Each row comes from the steps of one walk. Every step used is in the known rows, and no mark comes twice. Write the walk behind each row, first mark first.
Known rows
mudid -> nalo -> rinof: [ 13  48   3 -13 -74  -8  -4   0  20 -33  -3  -4   7 -39   9 -24  33   1
   1 -24   7 -15  16]
suzos -> barib -> nalo -> rinof: [-39  33 -16  35 -49 -26 -22  27  10 -44  -1 -10  10  11 -16 -54 -35  -5
 -16 -15  51   5 -35]
barib -> nalo -> rinof -> suzos: [-28  14 -20  12 -18  -1   8  18  41  -4   8   0  18  -2 -14 -46 -26 -28
  -5 -12  28  -8  16]
nalo -> rinof -> suzos -> mudid: [  4  55  21  11  13  -2  -7  32  43 -22  -7  10  -8   1  21 -37 -28  -5
  16   7   1 -18  26]
barib -> suzos: [  7   0   1  -4  11  18  21   4  15   3  19  13 -30  -2 -11   8  20 -26
  21   4  -4   5  31]
nalo -> mudid -> suzos -> rinof: [ 19 -11   3  45   3   8 -36 -23 -42   4   2   9  10  -9   6  37 -16   2
 -12 -13 -31  -2  21]
susi -> suzos -> barib -> nalo -> mudid: [-27 -23   9  53  -2 -23 -19 -26 -26  12  29 -48   4  25 -17 -45 -29  36
 -33 -39   6 -13 -42]
nalo -> mudid: [  6  -8   7  -7  -4  13   4   0 -17  11  34  -6   0 -11  17  -3  -1  15
  -1 -13  -9  -7 -20]
susi -> nalo -> mudid: [ 10 -41  30 -19 -20  -6   1   2 -17  14  21  -9  12  -5  14  20  28  22
 -19   2 -15  -2 -51]
barib -> suzos -> susi -> nalo: [  1  -5  -7 -39  15  15  54  18  -7  30 -14  11 -17   2   3  -2  69  -4
   7   3 -41 -12   3]
susi -> suzos -> mudid -> nalo: [ 33  28  56  -9  -2 -12  -1 -33  19  -5  -6 -17 -16   1  -9 -54  42  39
  12 -30 -61 -30  28]
susi -> suzos -> rinof -> nalo -> barib: [-17 -64 -11   2  49 -33 -19 -31 -24  24 -37  -9  14  17  -5  62 -42   1
 -15   0  44  23  -4]
barib -> nalo -> rinof: [-22   7 -13   5 -29 -11  -1  22  26 -20  -1   7  13 -10 -24 -43  -4 -14
   1 -30  17  14  -3]
susi -> nalo -> rinof: [-23   2  22 -22 -48 -36  -5  24  22 -28 -28  11   3  -7  11   1  28  -8
  -9  -6  17   1 -23]
rinof -> nalo -> mudid -> suzos: [ 26   2   6   0 -32  45 -12 -57 -28   8  38 -15  -1 -51 -13  27 -25  17
  -1 -13 -16   6 -35]
nalo -> barib: [-15  -4 -10 -13  10  -7  -4  15   6 -14  11  -3  -7  13   4   5 -36   1
  12  21  39  23 -14]
barib -> suzos -> rinof -> nalo: [ 20 -37 -17  -8  34  19   5  -5 -25  29  -8  21   6  -5 -15  77   8 -34
  -3  13  10  24  16]
nalo -> barib -> suzos: [  2 -18 -27  19  36   4   2  17   9   4  25   5 -17  11  -6  41 -20 -16
  18  20  38  30   6]
susi -> nalo -> mudid -> suzos: [ 15 -18  34  11 -35   3 -17 -35 -15  -1  23  -8   1 -22  -1  23  20  21
  -8  -7 -38   1 -31]
susi -> suzos -> barib: [-42  24  33   8 -22 -37  -3 -34   1 -28 -14 -24 -35  22   0 -56 -18  10
  -8 -18  22 -27  -3]
susi -> suzos -> barib -> nalo: [-44   1  15  24 -13 -32  -5 -30   6 -14  -1 -30 -13  33 -33 -75 -17  10
 -17 -33  16 -14 -17]
nalo -> rinof -> suzos -> barib: [-40  61  -4  24 -45 -17 -11  17  27 -40  -7 -10  -6   3  31 -37 -52 -19
 -15  14  69 -24   0]
susi -> nalo -> barib -> suzos: [ -3 -48  -6   9  28 -19   0  24  10   9  14   6  -4  22  -6  65  12 -11
   5  32  30  39 -27]
suzos -> susi -> nalo: [-16   2   6 -67  -7   0  48  12  -9   8 -30   1  -3   3  17 -43  50  12
  -2   1 -36 -25 -19]
nalo -> rinof -> suzos: [-21  35  -3  -5 -24  -3   8  14  37 -15  -3   4  -5 -13  19 -30 -25 -28
   4   1  33 -20  30]
susi -> nalo -> mudid -> suzos -> rinof: [ 20 -50  23  34  -4 -15 -40 -21 -34   9 -10  10  24  -4   9  62  19  11
 -27  -2 -37   1 -10]
barib -> suzos -> susi: [  3  24 -28 -26  33  38  57  15 -11  27   2   9 -31  -6   2 -27  33 -12
  22  -7 -33 -22  38]

Which walk is each row?
[ 14  14  14  23 -29  25 -14 -37 -18  -5  31  -8 -16 -32  -4  -5 -12  13
   6 -19 -30 -10   2]	nalo -> mudid -> suzos
[  1  17  60  -5  37 -18   2 -16  14  -9 -10  -1 -36  24  -5 -52   5  25
  19 -23 -46 -19  25]	susi -> suzos -> mudid
[ -7 -21 -19 -32   4   9   1  -6  -6  -1  17  -9   4  -8  -6  32 -47   3
   6  27  56  39 -50]	rinof -> nalo -> barib
[ 52  55  16  32 -14   7 -13  29  22 -15  11  11  -2 -22  -3   6  44  10
  17 -11 -29  -5  33]	barib -> suzos -> mudid -> nalo -> rinof
[ 43  45  32 -16  -5  27   8  -8  38  -5  17  -7   7   3  10 -47  11  19
  12  15 -40 -28  32]	rinof -> suzos -> mudid -> nalo
[-22 -15 -21 -44  26  -8  28  29 -14  11 -26  -5   4  20  19  -7  12  19
  -2  22   2   6 -39]	suzos -> susi -> nalo -> barib
[  3 -49 -38  37  64 -14 -20  31 -13  16  -6  21   6  31   2  80 -20 -26
   4  28  38  37  29]	nalo -> barib -> suzos -> rinof
[ 45  47  37 -21 -22  12  -3  -2  17 -21   8  -1   3  -6   0 -46  35  30
  18   1 -45 -14   8]	suzos -> mudid -> nalo
[ 38  67  23   1 -42  -5 -20  22  23 -35  -8   3   6 -20   9 -33  25  27
  12 -13 -25 -14  10]	suzos -> mudid -> nalo -> rinof
[  7 -29 -31  -6  25  25   8   0  -3  19  30  -2  -6  -8 -18  70 -30 -11
  12  27  54  44 -27]	rinof -> nalo -> barib -> suzos
[  5 -33  -3 -37   5   1   0 -12 -24   8 -27  12  17  -3  -2  37 -11 -16
 -10  10  17  11  -7]	suzos -> rinof -> nalo
[ -4 -19  -2 -35  19  23  44   8 -18  50  11 -17  17  -3  44 -19  23  21
 -21   7 -38 -39 -22]	rinof -> suzos -> susi -> nalo -> mudid
[ -6 -49 -31 -14  28  -6 -19   2 -29  10 -24   6  29  11   2  73 -46  -9
 -11  31  58  42 -26]	suzos -> rinof -> nalo -> barib
[  2 -79 -16  28  52 -34 -23  33 -13  19 -21  24  20  38   3 107   9 -21
 -10  37  30  43  -4]	susi -> nalo -> barib -> suzos -> rinof
[ 17 -38 -15  55   9  12 -39 -24 -33  17  15   5  34  -3 -28  13 -15   2
 -19 -24 -36  12  11]	barib -> nalo -> mudid -> suzos -> rinof
[ -9  28  10 -41 -26  12  28 -26  -8  -4 -32   4 -18 -17  -2 -40  44   8
   9  -8 -63 -28  -3]	mudid -> suzos -> susi -> nalo
[ 13 -30 -10  19  37  -2   2  14  -9  15 -16  29  -5  17  -3  45  17 -34
   3   7  -2  11  52]	barib -> suzos -> rinof
[-25 -16 -25 -38  37  -2  37  20   5  27 -19  -8  11  18  31 -13  -9   4
  -3  37  14 -13 -24]	rinof -> suzos -> susi -> nalo -> barib
[ -2   5 -55  -8  60  27  37  32 -16  30   4   4 -19   6   9  10  -4  -4
  21  13   6   7  15]	nalo -> barib -> suzos -> susi
[ 14  -9   2  -9 -15  15 -21 -50 -18  -7 -27  14   4 -22 -20  40 -18 -19
   0   0  -8  12  15]	mudid -> suzos -> rinof -> nalo
[  6  26  39   3   2 -28 -11  36  45 -21 -22  11   7  10  24 -14   4   1
  -1  17  -6 -11  -8]	susi -> nalo -> rinof -> suzos -> mudid
[ 31  -5 -26  14  -4  14  -1   0  11   8  32  -7   0  -5  -9  42  17  -3
   9  16  23  21  14]	mudid -> nalo -> barib -> suzos
[  3   8   4  16  -7  -3 -23 -28  -9 -22 -30  24  -4  -3 -10   8  -6 -20
   7  -2 -24  -2  50]	mudid -> suzos -> rinof
[-20  67  12  21 -56  -1 -22 -35   2 -57   4  -8 -33  -5 -12 -40 -35   0
   7   4  11 -10  -3]	mudid -> suzos -> barib
[  3 -35 -11   9   1  16  -1   4 -12  24  47 -14  22  -2 -20 -27  -4  15
 -11 -19 -13  10 -27]	barib -> nalo -> mudid
[-29  32 -46 -12   5  21  40  27  21  20 -12  -4  17  -9   2 -79  -8 -14
  -3 -23  -2 -31  24]	barib -> nalo -> rinof -> suzos -> susi
